What can hang from each mark:
q_924: q_438
q_344: q_227
q_860: q_612
q_29: q_438
q_940: q_227 q_924
q_789: q_186 q_398
q_985: q_227
q_383: q_612
q_438: q_28 q_29 q_530
q_398: q_227 q_789
q_227: q_186 q_344 q_383 q_398 q_438 q_985
q_612: q_383 q_860
q_186: q_227 q_789

Each row was made from one small tree. The marks that hang from a mark follow it in brackets, in the order of their numbers. Every link used is in the known rows. Write each row's tree.
In the rows, zero is written as 128.
Known rows:
q_985[q_227[q_186 q_344 q_398 q_438]]: [252 131 188 122 126 117  47 132 102 124 133 140 116 149 129 127 130  97
 111 102 145 139 111 129  68 121 135 125 119 114 152 138 135 130 126 121
 124 141 143 139 141 122 129 135 108 113 111 113]
q_398[q_227[q_383 q_438 q_985] q_789]: [ 82 125 135 137 125 133 158 134 153 134 131 125 124 116 136 126 131 152
 155 116 159 131 143 130  91 136 139 116 110 131 125 126 104 142 143 140
 128 105 131 137 118 108 119 130 124 126 161 121]
q_227[q_344]: [130 129 140 127 131 127 118 120 118 123 135 123 133 130 114 127 129 108
 128 131 120 124 114 123 130 119 140 149 130 128 134 129  79 122 128 123
 131 140 129 130 122 130 131 126 125 123 116 125]
q_860[q_612[q_383]]: [ 87 122  81 136 130 134 139 131 126 124 140 128 132 133 135 136 124 132
 132 144 105 121 128 123 155 122 137 147 140 109 123 120  77 119 112 173
 122 115 126 128 112 124 133 120 114 133 125 128]
q_985[q_227[q_383 q_438]]: [205 125 141 141 127 137 126 140 115 124 135 137 123 118 137 125 128 146
 123 109 122 130 116 135  74 129 142 118 134 125 134 129 123 128 128 128
 128 113 138 136 158 122 129 125 105 142 159 128]
q_789[q_186 q_398[q_227[q_344 q_383]]]: [142 128 156 119 134 136 118 137 128 137  94 129 135 111 126 126 126  94
  93 117 141 122 151 139 121 108 134 158 110 112 149 127 110 131 125 138
 126 137 139 125 130 133 124 137 150 133 122 115]
q_344[q_227[q_186 q_438[q_29] q_985]]: [158 123 111 152 123 109 122 144 137 128 134 107 120 141 138 127 130 152
 143 132 158 135 121 125 109 148 148 113 146 126 150 140 125 138 120 128
 122 104 129 140 115 120 125 137 107 118 138 124]
q_344[q_227[q_186 q_383 q_398]]: [164 126 110 125 129 128  96 128 108 133 134 146 124  76 119 132 130 142
 154 145 158 127 119 133 121 154 135 159 126 114 128 136 143 123 127 147
 127 113 133 138 125 123 124 137 123 133 135 123]
q_940[q_924]: [111 131 127 111 130 131 152 132 123 123 135 140 136 116 121 128 125 120
 131 147 108 122 124 127 177 124  84 141 149 141 120 131  81 118 133 122
 132 138 124 129 129 140 139 125 123 131 125 145]
q_29[q_438[q_530]]: [108 123 119 127 128 130 148 130 153 130 135 114 124 112 131 114 123 148
 127 147 103 124 101 117 176 119 120 109 129 149 112 124 138 123 111 113
 136 126 123 120 136 134 132 122 157 131 125 120]
q_438[q_28 q_29 q_530]: [110 139  98 164 127 141 124 116 168 133 137  71 120 199 116 121 127 144
 121 135 101 119  99 114 130 139 108  60 175 150 124 133 237 126 118 121
 124 130  98 105 136 154 124 123 127 123 126 118]
q_985[q_227[q_186 q_398 q_438]]: [227 130 175 128 125 125  76 137 104 126 135 142 121 148 137 128 129 122
 112 107 132 135 115 131  73 124 138 116 125 118 136 138 139 132 126 116
 125 123 141 141 143 126 131 132 104 117 122 119]
q_344[q_227]: [ 88 122  97 140 130 128 156 130 119 132 140 140 133 103 121 127 128 161
 143 145 127 120 119 136 139 150 136 151 128 129 116 134 120 123 130 126
 131 102 125 132 114 130 133 126 128 127 128 137]
q_789[q_186]: [111 129 137 130 133 132 150 132 129 124 103 120 141 130 131 129 126 125
 136 132 111 120 141 125 144 108 129 148 135 123 124 126  78 128 129 118
 129 118 136 124 120 138 133 130 135 133 124 126]
q_383[q_612]: [107 125 128 138 129 143 148 129 122 124 138 129 126  86 127 137 127 136
 123 143 105 119 125 124 119 117 140 139 134 113 118 123 177 110 128 116
 122 120 126 130 117 127 134 122 121 147 129 133]
q_398[q_789[q_186[q_227[q_438]]]]: [ 46 125 151 128 126 124 144 123 146 130 102 124 139 144 121 128 129 144
 136 118 124 126 166 124 132 128 131 121 122 135 124 117 116 134 133 125
 127 109 135 119 129 121 143 123 151 129 133 124]
q_924[q_438[q_28 q_530]]: [111 135  90 153 131 139 153 123 150 132 133 112 124 157 143 127 127 151
 117 134 102 121  98 123 133 133  89  52 124 151 105 127 198 128 136 115
 124 141 116 111 128 153 107 120 134 129 123 120]
q_344[q_227[q_383[q_612[q_860]]]]: [122 117 122 140 129 138 145 133 124 128 140 143 118  57 123 125 126 164
 148 157 137 124 126 134 213 147 139 157 134 116 125 127 162 112 123 142
 123 103 125 133 109 119 129 126 125 157 152 141]
q_924[q_438[q_28 q_29 q_530]]: [112 134  88 165 128 135 133 120 164 134 131  84 120 171 137 123 127 146
 117 129 103 121  99 117 125 135  89  27 154 152 111 128 238 128 120 121
 120 137 108 107 136 150 103 122 133 128 125 120]
q_924[q_438[q_29]]: [104 122 109 155 130 126 139 127 136 128 130 108 128 123 140 129 128 133
 130 126 107 122 118 122 122 128 117  73 149 137 110 123 135 123 109 125
 123 125 127 128 134 128 108 125 128 129 128 130]
q_398[q_789[q_186[q_227[q_344]]]]: [ 48 127 143 119 129 118 132 112 146 128 103 115 138 132 105 128 129 117
 140 112 123 128 163 123 131 123 125 143 115 135 123 121 116 130 133 136
 129 128 130 114 122 117 142 125 154 125 116 126]
q_383[q_612[q_860]]: [112 122 168 137 130 143 145 133 125 119 140 131 122 104 130 124 126 137
 122 149 105 123 126 124 235 117 139 139 143 117 120 124 136 115 119 117
 124 120 125 130 102 126 135 120 123 146 130 136]
q_227[q_398[q_789]]: [ 92 128 135 127 130 136 123 109 121 135 135 139 128 128 118 127 131 129
 138 124 121 124 141 123 127 130 126 138 122 127 104 127 125 130 132 126
 131 113 127 131 115 122 132 127 143 113 114 121]
q_985[q_227[q_398[q_789]]]: [146 127 143 131 130 133 121 114 120 133 139 140 123 129 121 125 130 128
 125 100 112 131 134 135  83 130 123 131 117 128 101 135 159 131 136 123
 130 108 129 132 129 118 135 127 128 114 116 127]
q_940[q_227[q_438[q_29] q_985]]: [173 122 105 138 126 122 141 140 131 123 132 121 129 156 136 124 125 132
 126 127 117 132 117 131 137 115 144 109 155 131 132 131 131 134 119 116
 128 132 125 133 141 127 119 128 103 129 138 157]
q_29[q_438[q_28 q_530]]: [110 138 105 133 128 141 146 125 169 133 134 109 122 139 132 111 124 145
 126 145 103 119 101 115 167 131 118  86 131 150 116 128 188 125 114 110
 135 124 107 106 126 157 129 119 161 129 125 115]
q_398[q_227 q_789]: [ 12 126 144 132 129 135 151 124 158 137 138 126 137 122 115 125 130 141
 143 126 128 121 142 133 113 130 125 132 116 136 104 130 131 130 138 129
 133 107 123 132 109 118 129 127 143 117 127 130]
q_985[q_227[q_398[q_789] q_438]]: [169 124 166 135 126 129 106 122 116 134 136 147 121 149 133 124 130 138
 122  97 125 132 135 133  74 130 130 112 117 127 119 131 156 133 134 119
 128 107 134 135 135 118 134 126 126 113 125 120]
q_227[q_438]: [128 126 149 138 127 133 135 136 118 124 135 135 129 146 137 126 127 145
 125 137 121 121 119 124 130 126 146 117 138 129 135 124  83 127 126 113
 129 115 135 136 133 134 133 123 121 127 139 122]
q_985[q_227]: [157 126 129 139 131 133 145 132 118 124 139 129 131 128 126 127 128 134
 118 110  97 128 113 137  88 125 136 133 131 132 114 135 124 127 128 114
 131 114 130 132 139 127 135 123 108 126 128 136]
q_940[q_227[q_398] q_924]: [160 131 116  88 131 129 122 128 106 127 133 173 135 111 114 126 123 101
 127 149 108 127 119 141 198 117  72 151 139 132 110 135 139 116 132 122
 133 158 123 130 143 144 130 129 126 131 108 173]
q_398[q_227 q_789[q_186]]: [ 19 126 157 128 130 134 150 126 164 137 109 119 142 125 121 124 128 130
 149 119 132 120 160 131 119 119 114 138 116 132 111 129 125 133 141 129
 129 107 132 127 105 123 128 133 155 122 123 126]
q_186[q_789[q_398[q_227[q_438[q_29]]]]]: [ 76 120 152 140 124 130 129 121 129 140 125 123 130 174 153 122 129 138
  82 117 122 125 160 130 126 134 148  97 141 134 136 115 178 129 108 120
 127 118 122 125 132 130 129 124 169 120 127 120]
q_940[q_227 q_924[q_438[q_530]]]: [142 124  89 103 131 122 150 138 134 127 132 148 134 112 129 127 121 125
 115 151  95 132 104 138 202 115  32  88 132 160 102 132 176 119 138 124
 128 176 127 122 152 141 112 125 130 141 116 173]
q_924[q_438]: [104 123 109 140 132 132 157 131 122 127 132 135 131 106 143 132 128 140
 128 132 107 121 118 127 132 122 116  98 120 137 103 123 100 126 126 119
 127 126 134 131 125 130 111 122 128 130 126 128]
q_860[q_612]: [ 97 124  92 137 129 139 151 130 122 123 138 124 133 115 127 135 125 138
 121 135 105 122 126 127 120 121 140 142 133 108 120 121 108 118 113 165
 127 120 127 129 166 125 134 120 119 129 128 131]
q_789[q_186[q_227[q_344 q_398 q_985]]]: [123 133 116 116 131 112 130 123 111 124  95 120 129 135 112 133 129 104
 137 116 135 135 134 131 133 118 128 150 107 119 127 121  98 136 128 126
 129 136 134 117 132 127 137 129 117 121 105 121]
q_398[q_789]: [ 63 124 135 134 129 135 153 116 144 130 138 126 136 131 122 127 130 137
 137 127 110 122 146 121 127 129 132 138 128 136 109 128 103 130 137 127
 132 111 124 131 108 120 136 124 145 122 128 128]
q_940[q_227 q_924]: [138 128 108  93 130 128 147 136 122 123 134 162 142 112 115 127 122 112
 125 152  97 126 120 139 199 115  80 150 147 141 118 136 118 115 133 121
 133 158 123 128 140 143 132 127 125 140 120 179]

Write each row's tree:
[ 43 124 117 116 125 114 133  99 116 123 127 123 134 145 117 129 131 126
 124 123 113 132 144 126 140 140 140 136 122 145 121 107 142 119 117 129
 135 138 120 111 141 120 143 113 153 130 118 131] : q_186[q_227[q_344] q_789]
[ 63 126 182 128 123 128 107 137 160 134 135 128 132 142 129 126 131 136
 135 124 152 126 145 125  98 129 131 114 118 129 134 133 127 136 137 129
 126 115 134 140 111 117 126 133 140 115 134 117] : q_398[q_227[q_186 q_438] q_789]
[202 129 119 135 128 135 131 133  98 126 127 139 114 122 145 131 129 139
 142 124 153 134 118 125 114 130 147 126 122 116 136 122  79 139 132 132
 126 117 136 138 139 123 121 130  99 130 152 112] : q_227[q_383 q_398 q_438 q_985]
[ 42 123  81 127 125 116 190 112 119 123 126 120 131 148 136 134 131 151
 129 120 108 136 147 129 143 144 147 129 120 146 105 109 123 133 124 120
 135 121 118 115 133 119 140 114 134 129 132 134] : q_186[q_227[q_985] q_789]
[122 130 116 115 128 127  96 113  98 125 126 137 123  95  95 133 130 115
 135 127 136 130 114 132 126 138 137 143 119 121 127 117 130 118 115 143
 131 142 127 121 159 119 134 121 114 136 128 121] : q_186[q_227[q_344 q_383 q_398]]
[178 128 116 141 127 134 159 139 118 121 128 126 120 121 147 131 128 148
 141 129 142 132 122 123 115 128 154 125 131 122 140 123  58 138 135 130
 127 118 134 136 136 120 124 127 101 139 166 119] : q_227[q_383 q_438 q_985]
[160 128 157 111 127 119  91 113 115 128 125 128 130 155 141 130 130  92
  80 121 125 133 155 118 131 120 148 153 122 123 150 124 118 128 120 126
 129 154 132 127 116 128 133 132 168 121 103 114] : q_227[q_186[q_789[q_398]] q_344]
[100 130 127 129 129 125 149 145 143 127 134 115 131 125 131 133 129 125
 138 128 141 131 116 134 106 120 136 137 118 125 122 140  88 138 133 120
 130 123 130 139 111 125 123 135 103 115 126 126] : q_398[q_227[q_186 q_985]]
[150 133 135 120 132 115 121 110 126 130 104 119 124 141 124 128 131  93
 150 104 148 137 152 120 119 113 120 157 102 120 127 129  91 144 145 131
 128 132 135 125  98 117 128 137 139 109 102 111] : q_227[q_344 q_398[q_789[q_186]] q_985]
[217 145 158 129 124 136  62 132 137 123 128 122 121 145 131 127 130 106
 129 131 160 125 119 113  94 132 151 114 137 114 176 132 127 127 131 140
 123 150 127 124 130 141 119 132 124 139 145 105] : q_227[q_186 q_344 q_383 q_438[q_28]]
[152 130 143 119 128 138  86 116 126 131 131 134 124 104 121 132 132 117
 148 128 146 130 145 118 108 131 128 149 123 117 123 131 129 130 132 151
 127 124 133 136 124 113 125 135 136 129 136 112] : q_227[q_186 q_383 q_398[q_789]]
[135 126 146 126 131 144 116 135 119 137 128 139 123  77 121 132 128 105
  82 125 134 122 133 138 103 119 146 150 113 102 142 126 179 117 122 135
 122 138 130 131 130 124 124 129 137 141 127 121] : q_789[q_398[q_227[q_344 q_383[q_612]]]]
[158 128  93 129 129 115 128 132 110 131 135 138 121 108 129 133 130 141
 151 137 154 135 117 134 121 149 135 156 114 118 124 142 116 136 135 128
 128 110 130 140 102 125 127 137 110 113 116 123] : q_344[q_227[q_186 q_398 q_985]]
[ 56 127 150 122 126 128 128 125 140 131 133 123 137 135 138 130 131 130
 133 131 131 127 138 129 120 129 133 132 127 135 120 126 142 125 127 125
 132 124 127 130 117 126 127 130 148 124 122 127] : q_398[q_227[q_186[q_789]]]
[130 126  80 136 130 122 158 124 104 134 136 144 122 106 127 130 129 151
 151 134 144 131 116 139 134 149 136 155 112 123 112 135 117 133 134 124
 131 104 126 135 107 128 128 131 111 114 119 129] : q_344[q_227[q_398 q_985]]
[165 130 138  77 125 110  93 118 127 121 131 151 140 130 124 127 126  78
 123 145 120 137 140 126 189 114  78 159 138 141 139 132 141 114 135 134
 132 186 124 124 131 133 131 134 155 138 105 168] : q_940[q_227[q_186[q_789] q_344] q_924]
[111 127 112 129 128 124 141 132 136 126 130 120 133 109 134 128 126 118
 132 136 108 125 123 123 169 127  61  81 158 144 115 126 124 118 117 128
 123 144 124 127 137 135 117 126 128 132 124 144] : q_940[q_924[q_438[q_29]]]
[106 126 133 128 127 129 137 137 122 123  95 126 137 119 125 131 126 143
 136 128 129 124 143 129 133 126 140 125 130 125 138 112 102 128 122 134
 126 117 139 120 158 129 137 124 125 150 153 124] : q_789[q_186[q_227[q_383 q_438]]]
[103 126 116 134 127 114 163 138 136 123  97 103 129 170 129 131 125 154
 123 124 123 136 126 127 141 120 117 103 119 142 131 118 116 142 134 117
 125 126 135 114 147 129 137 124 114 129 134 122] : q_789[q_186[q_227[q_438[q_530] q_985]]]
[106 132 165 119 129 125  91 136 140 127 135 119 132 122 112 129 130 102
 131 130 147 126 112 129 106 119 132 144 121 121 138 138 107 125 127 129
 130 144 132 136 118 125 124 135 121 117 112 121] : q_398[q_227[q_186 q_344]]
[ 99 129 150 124 132 132 124 110 126 135 109 133 131 133 124 127 129 121
 143 120 125 123 157 122 134 119 118 146 119 121 110 126 122 133 137 129
 129 114 134 126 111 127 133 132 154 118 111 118] : q_227[q_398[q_789[q_186]]]
[183 126 107 123 127 129 150 124 118 127 121 123 123 128 161 136 130 120
  99 119 132 139 161 122 118 126 156 152 122 124 139 122 101 141 129 137
 129 133 129 131 122 118 124 132 145 135 143 115] : q_227[q_186[q_789[q_398]] q_383 q_985]
[129 127 166 128 125 136 102 148 136 127 131 130 128 113 133 129 129 137
 137 136 158 125 120 130  97 129 142 120 130 120 147 130 111 129 127 138
 126 121 138 141 139 122 118 134 115 136 155 117] : q_398[q_227[q_186 q_383 q_438]]
[161 140 125 103 126 135 130 139 134 125 133 166 138 150 128 121 121 119
 119 150 112 121 121 135 185 127  86 111 149 137 136 134 157 118 134 113
 129 158 115 121 138 163 129 125 127 138 129 169] : q_940[q_227[q_438[q_28]] q_924]
[102 127 117 125 126 127 149 131 141 129 129 114 126 113 145 134 131 133
 148 127 150 136 140 129 106 132 140 139 119 128 125 126 120 135 134 140
 131 125 127 132 119 115 117 134 128 133 147 123] : q_398[q_227[q_186[q_789] q_383 q_985]]
[131 122  97 145 127 118 168 140 117 129 136 138 123 125 141 127 127 170
 143 133 147 130 119 135 126 151 148 135 121 129 133 132  92 136 137 119
 128 100 132 138 112 126 130 128 110 120 141 130] : q_344[q_227[q_438 q_985]]
[185 128  82 129 129 122 123 132 110 131 131 138 118  81 129 135 130 142
 158 137 166 136 118 134 115 150 137 162 117 115 128 138 119 135 134 145
 127 113 132 140 116 118 121 139 106 127 138 122] : q_344[q_227[q_186 q_383 q_398 q_985]]
[211 129 137  90 127 125  97 135 116 121 129 164 133 104 118 124 123  97
 129 148 135 131 117 133 180 116  87 143 141 130 153 129 113 114 131 141
 129 177 132 131 156 133 126 131 123 150 139 165] : q_940[q_227[q_344 q_383 q_438] q_924]
[205 138 123 120 128 140  94 128 128 125 130 147 130 137 124 121 125 112
 125 137 133 122 115 130 127 124 144 123 133 118 151 129 162 120 131 132
 128 157 121 120 144 147 116 126 128 148 142 146] : q_940[q_227[q_344 q_383 q_438[q_28]]]
[132 134  84 164 125 125 148 132 144 133 133 108 120 159 137 122 128 166
 144 129 147 125 119 128 112 163 149  92 150 130 143 136 171 135 124 119
 123  96 111 123 108 143 125 128 114 119 140 126] : q_344[q_227[q_438[q_28 q_29] q_985]]
[ 97 131 127 129 131 123 148 134 135 128 133 116 128 128 120 128 129 115
 139 120 142 131 109 136 111 120 135 142 112 130 126 134  80 134 135 122
 132 132 126 133 112 124 124 131 108 113 118 126] : q_398[q_227[q_344 q_985]]
[ 80 123 148 119 128 128 132 113 120 137 127 136 134 150 140 124 129 115
  83 118 121 127 155 134 131 129 142 143 112 133 128 118 145 126 121 124
 132 138 124 124 119 129 129 125 174 119 108 122] : q_186[q_789[q_398[q_227[q_344]]]]
[135 129 165 118 131 129  95 139 126 134 128 133 132 132 121 129 128  95
  76 122 135 126 129 135 112 115 143 149 113 113 147 138 111 132 120 122
 128 146 133 136 120 133 127 135 138 112 104 117] : q_789[q_398[q_227[q_186 q_344]]]
[187 142 119 145 124 128 128 141 155 124 129  97 116 204 147 129 128 146
 115 129 138 134 104 114 113 131 126  78 135 138 150 137 152 146 143 111
 123 139 119 121 120 147 123 131 106 119 135 107] : q_227[q_186 q_438[q_28 q_530] q_985]
[216 133 120 123 130 121 111 133 126 117 128 108 120 107 127 135 131  98
 144 124 153 139 117 118 105 119 147 162 125 117 153 136  56 135 135 144
 128 151 134 137 121 115 120 137 103 134 139 114] : q_227[q_186 q_344 q_383 q_985]
[115 128 130 130 134 132 172 147 132 137  95 125 136 137 142 129 126 116
  89 114 125 126 152 142 129 107 137 147 106 116 129 131  88 145 130 114
 128 116 136 128 113 139 127 135 136 119 115 122] : q_789[q_186 q_398[q_227[q_985]]]
[238 128 154 126 128 130  81 134 123 121 136 121 119  76 122 137 129  99
 119 112 131 136 117 129  54 117 137 147 127 105 147 137 195 115 130 140
 119 143 135 133 137 110 128 134 107 151 137 127] : q_985[q_227[q_186 q_344 q_383[q_612]]]
[ 92 138  93 154 123 125 149 131 143 124 125  99 123 179 122 127 130 149
 123 120 124 128 120 125 110 149 153  68 151 138 137 122 164 137 114 115
 125 115 107 112 142 141 133 116 102 122 142 126] : q_186[q_227[q_438[q_28 q_29] q_985]]
[186 128 146 105 123 118  86 146 136 122 131 137 133 146 126 125 123 103
 120 148 123 131 124 126 176 116  87 109 172 134 150 138 148 119 116 127
 125 162 127 134 149 137 127 135 120 136 127 168] : q_940[q_227[q_186 q_438[q_29]] q_924]
[ 66 123 142 120 121 112 118 106 113 122 125 131 131 162 128 127 131 137
 119 123 126 133 143 123 135 142 149 114 120 142 137 104 138 122 118 125
 132 135 126 114 147 120 142 114 152 130 127 124] : q_186[q_227[q_344 q_438] q_789]
[105 124 125 127 127 122 101 118 127 138 138 145 127 107 116 129 131 144
 149 136 151 128 141 130 123 153 125 154 116 122 117 139 155 129 137 137
 128 105 130 138 100 118 131 137 145 114 113 123] : q_344[q_227[q_186 q_398[q_789]]]
[185 131 135 120 132 137  85 113  97 128 132 136 120  98 114 128 130 101
 142 129 144 127 112 125 120 124 133 155 125 114 132 125 107 121 126 146
 130 143 132 131 138 122 124 130 120 131 126 114] : q_227[q_344 q_383 q_398]
[208 130 164 114 127 116  68 110 106 126 133 134 122 148 134 129 132  94
 116  99 131 141 129 127  81 125 128 142 118 123 131 132 168 125 126 128
 129 143 133 127 131 118 131 133 138 116 101 120] : q_985[q_227[q_186[q_789] q_344 q_398]]
[ 95 127 143 125 125 118 112 127 114 121 129 131 130 142 110 128 129 131
 119 127 129 128 116 127 127 133 148 119 122 132 141 117 101 123 119 123
 130 138 131 124 152 124 141 117 117 127 128 125] : q_186[q_227[q_344 q_438]]
[ 66 126 105 128 129 124 174 121 149 127 101 112 134 113 118 132 129 138
 153 114 128 133 166 126 121 129 131 143 115 135 116 120 105 140 138 142
 130 111 130 117 126 112 137 126 138 137 145 126] : q_398[q_789[q_186[q_227[q_383 q_985]]]]
